Each row comes from the steps of one path. Every step used is in the known rows, and no mark comes twice. Write the path behind each row, first mark first.
In the rows, zero is written as 128.
Known rows:
volat -> timin -> ladadof -> lamut -> vuma: [147 127  99 120 136 132  73 148 115 106 168  31 147 122 105 138 137 123
 102 148 120 125 130  62 128 149]
timin -> ladadof -> lamut: [135 132 101  90 129 152 112 143 116 105 170  17 132 119  91 120 129 112
 110 106 139 139 110  47 111 181]
ladadof -> lamut -> vuma -> funol -> guna: [142 131 106 151 114 105  36 118 135 151 183 158 169 117 109  84 179  94
 106 141 149 124 120  88 130 105]
funol -> vuma -> lamut -> ladadof -> timin -> pepa: [144 137 114 111 128 128  73 168 120 141 168 230 104 139 131 169 122  65
 127 162 130 149  98 146  57  93]
pepa -> timin: [128 164 123  49 147 175 107 115 120 145 140 111 149 148  86 147  96 111
 121  80 144 133 151 106 134 115]
lamut -> vuma -> timin -> pepa: [155 149 129  93 145 115 140 127 104 157 167 170 147 163 120 145 112  77
 145 123 134 139 119 101 114 111]
tobag -> timin -> ladadof -> lamut -> vuma: [152 121  96  89 129 139  64 149 109 128 160  33 143 125  97 128 144 121
 127  87 124 126 144  97 126 183]
tobag -> timin -> ladadof -> lamut: [144 131 105  32 129 166 108 149 118 123 154   8 142 123  93 127 125 116
 127  78 138 133 143  95 112 193]
vuma -> lamut -> ladadof: [135 145 117 125 141 196  68 165 144 115 156 169 114 102  93 130 145  81
  93 145 146 137 123  66 102  95]
pepa -> timin -> volat: [129 149 127  51 161 165 142 114 129 131 149 128 156 157  89 151  73 144
 138  93 138 131 154 102 143 102]
timin -> pepa: [135 170 141  75 146 146 119 110 116 124 158 144 115 170  99 129  86 113
 139 113 145 148  86 103 111 133]
volat -> timin: [124 164 130  72 155 178 118 109 119  99 142 110 155 141 104 142  97 107
 107 144 146 131 134 108 136  96]
guna -> funol -> loles: [ 90 186 141 109 131  80 150  62 107 122 143 134  84 109 109 110 177 135
 109 142 166 130 156 116 124 107]
ladadof -> timin: [129 156 120  65 147 180 146 114  95 109 152 134 164 136 113 147  87  80
 109 131 148 142 135 156 133 112]
lamut -> ladadof -> timin: [131 148 115 103 140 209  92 133 125 131 150 126 129 119 107 155 101  76
  95 158 145 140 145 149 123  94]
guna -> funol -> vuma -> lamut: [100 137 119 131 127  58 111 103  99  99 155 207 127 110 110 105 212 102
 115 140 149 131 108  77  85 104]
pepa -> timin -> ladadof: [118 154 106  46 143 147 100 133 124 141 149  57 129 148  79 148 104 133
 115  60 132 137 159  95 123 148]
guna -> funol -> vuma: [ 92 142 122 143 126  62 106  73  97 110 145 152 119 129 107 107 189 119
 116 140 154 127 119 101 102 112]
guna -> funol -> ladadof: [ 91 152 133 120 133 140  95  70 134 124 156 124  89 122 105 119 184 114
 100 142 150 135 133  98 142 139]
guna -> funol: [100 161 135  92 139 117 128  76 109 102 152 123 131 122  95 101 162 125
 111 140 158 132 136  91 133 115]
loles -> funol -> vuma: [ 91 150 119 147 130 121 117  66 102 153 148 148 125 138 128 105 158 122
 116 113 143 129 101 137  94 108]
vuma -> timin -> ladadof -> lamut: [144 123  99  59 129 146 182 150 114 127 168  29 154 123 111 126 140  72
 116 113 140 135 134  47 100 181]
volat -> timin -> vuma -> lamut -> ladadof: [120 129 111 128 139 216  76 171 149  79 147 149 160 115 107 150 145  87
  96 166 146 127 134  74 122  67]
pepa -> timin -> ladadof -> lamut -> vuma -> funol: [137 122  87  70 124 118  27 150 122 147 174  66 131 110  96 133 139 143
 118  89 126 123 172  78 117 154]
pepa -> timin -> ladadof -> lamut: [140 139 100  37 127 163 104 156 122 139 158   8 137 132  87 143 112 119
 123  75 133 134 150  63 115 171]
lamut -> vuma: [131 147 119 151 148 141  83 107 105 120 155 143 145 133  94 129 131 112
 108 119 138 130 119  95 142 110]
volat -> timin -> ladadof: [116 155 113  77 152 142 112 123 124  97 153  60 146 151  97 140 104 124
  97 124 135 134 142  94 127 133]

Write each row's path:
[106 112 114 133 134  82 122 132 119 108 169 242 124 104 131 146 178 107
 113 203 134 133 146 125  85  67] => guna -> funol -> vuma -> lamut -> ladadof -> timin -> volat
[145 129 134 107 117 101 116 109 129 174 183 122  96 129 138 127 197  86
 143 168 133 132 122  75 119 157] => guna -> funol -> ladadof -> lamut -> vuma -> timin -> pepa
[106 120 109 121 132 222 126 109 121 100 152 120 147 140 125 167 120  80
 107 116 143 143 133 147 156 134] => funol -> ladadof -> timin -> vuma
[158  93 113 136 142 161 144 134 136 149 183 118 135 120 134 152 153  92
 128 156 126 124 137  58 140 141] => funol -> ladadof -> lamut -> vuma -> timin -> volat
[121 133 109  58 133 191 123 156 120 108 146 147 182 144  95 150 132 101
 133  66 146 132 139  73 129 104] => pepa -> timin -> vuma -> lamut
[119 117 111 127 153 152  81 105 129 127 187 217 125 126 137 159 109 134
 107 154 126 131 163 166 151 110] => lamut -> vuma -> funol -> ladadof -> timin -> volat
[139 107 117 138 135 171 170 101 137 187 187 113 130 114 157 131 176 112
 130 155 123 120 138  95 138 131] => loles -> funol -> ladadof -> lamut -> vuma -> timin -> volat
[126 126 108  80 135 196 162 148  97  73 159 176 196 128 121 150 124  64
 119 114 149 140 131 119 128 109] => ladadof -> timin -> vuma -> lamut
[114 123 109 140 136 139 131 129 126 154 171 236 132 106 153 143 151 106
 113 178 127 133 131 160  76  66] => loles -> funol -> vuma -> lamut -> ladadof -> timin -> volat
[148 120  94 143 130 123  69 138 108 111 172  45 129 120  95 121 149 117
 109 115 125 131 118  50 122 170] => timin -> ladadof -> lamut -> vuma
[139 175 145  44 153 154 118 115 123 115 154 129 135 168 109 146  68 112
 136 147 141 141 103 117 117 109] => volat -> timin -> pepa
[ 91 141 106 118 120 178  96 123 126 122 150 169 107  99 136 153 129 103
  95 159 164 132 185 176 119  75] => lamut -> ladadof -> timin -> vuma -> funol -> loles
[127 134 116 170 122 184  67  86 132 180 173  89 107 101 133 114 188 119
 107 137 129 124 109 102 136 146] => loles -> funol -> ladadof -> lamut -> vuma
[133 148 112 133 122 111  68 113 111 137 165 138  95  84 121 116 159 130
 112 144 153 120 149 105 116 117] => ladadof -> lamut -> vuma -> funol -> loles
[116 127 112 113 138 184 134 146 114  64 155 166 171 128 100 122 147  89
 117  95 153 135 107  58 124 114] => timin -> vuma -> lamut
[129 123 101 138 129 150  77 160 117 127 156 215 126 109 125 162 147  60
  99 161 137 138 126 137  73  83] => funol -> vuma -> lamut -> ladadof -> timin
[117 118 107 153 132 210  74 167 141  91 153 161 140 114  95 131 160  82
 100 129 151 134 116  53 115  90] => timin -> vuma -> lamut -> ladadof
[142 128 117  92 153 188 135 163 136 108 171 203 144 114 115 162 100  88
 106 174 135 140 144 116 111  82] => vuma -> lamut -> ladadof -> timin -> volat
[ 97 111 126 110 143  42 209  86 105 123 158 184 155 135 129 123 178 113
 137 159 147 124 147  91 105  92] => guna -> funol -> vuma -> timin -> volat
[ 98 152 128  87 131 150 128  77 119 124 160 134 118 116 128 142 159  94
 100 154 146 139 155 156 143 134] => guna -> funol -> ladadof -> timin
[125 126 120 166 118 130  49  95 126 133 172  91  97  98 111 116 214 119
 105 163 137 124 126  69 145 146] => guna -> funol -> ladadof -> lamut -> vuma
[118 148 114 160 128  92  32  99 134 147 174 214 162 132 101  87 163  95
  99 125 150 128 131 115 136  87] => lamut -> vuma -> funol -> guna
[109 107 103  70 117 226  57 135 152 141 164  83 131 121 116 145 143 122
 125  89 147 123 154  91 140 147] => pepa -> timin -> vuma -> funol -> ladadof -> lamut
[113 103 107  73 118 227  56 135 145 123 160  86 132 112 125 125 153 110
 130  93 154 122 149 123 137 169] => tobag -> timin -> vuma -> funol -> ladadof -> lamut
[168 123 125 115 125 153 113 141 131 181 184 116 112 139 134 155 145  69
 144 146 127 138 104  77 114 162] => funol -> ladadof -> lamut -> vuma -> timin -> pepa
[144 156 139  41 145 143 184 122 116 145 163 144 142 165 119 136  92  70
 148 119 144 145 112 100 103 127] => vuma -> timin -> pepa
[165 121 112 111 133 146 147 143 102 142 164  96 173 116 119 132 155  63
 124 138 140 124 131  62 124 125] => ladadof -> lamut -> vuma -> timin
[113 130 109  90 135 198 155 114  95  82 147 119 189 146 119 152  97  83
 116 113 152 138 139 141 148 111] => ladadof -> timin -> vuma
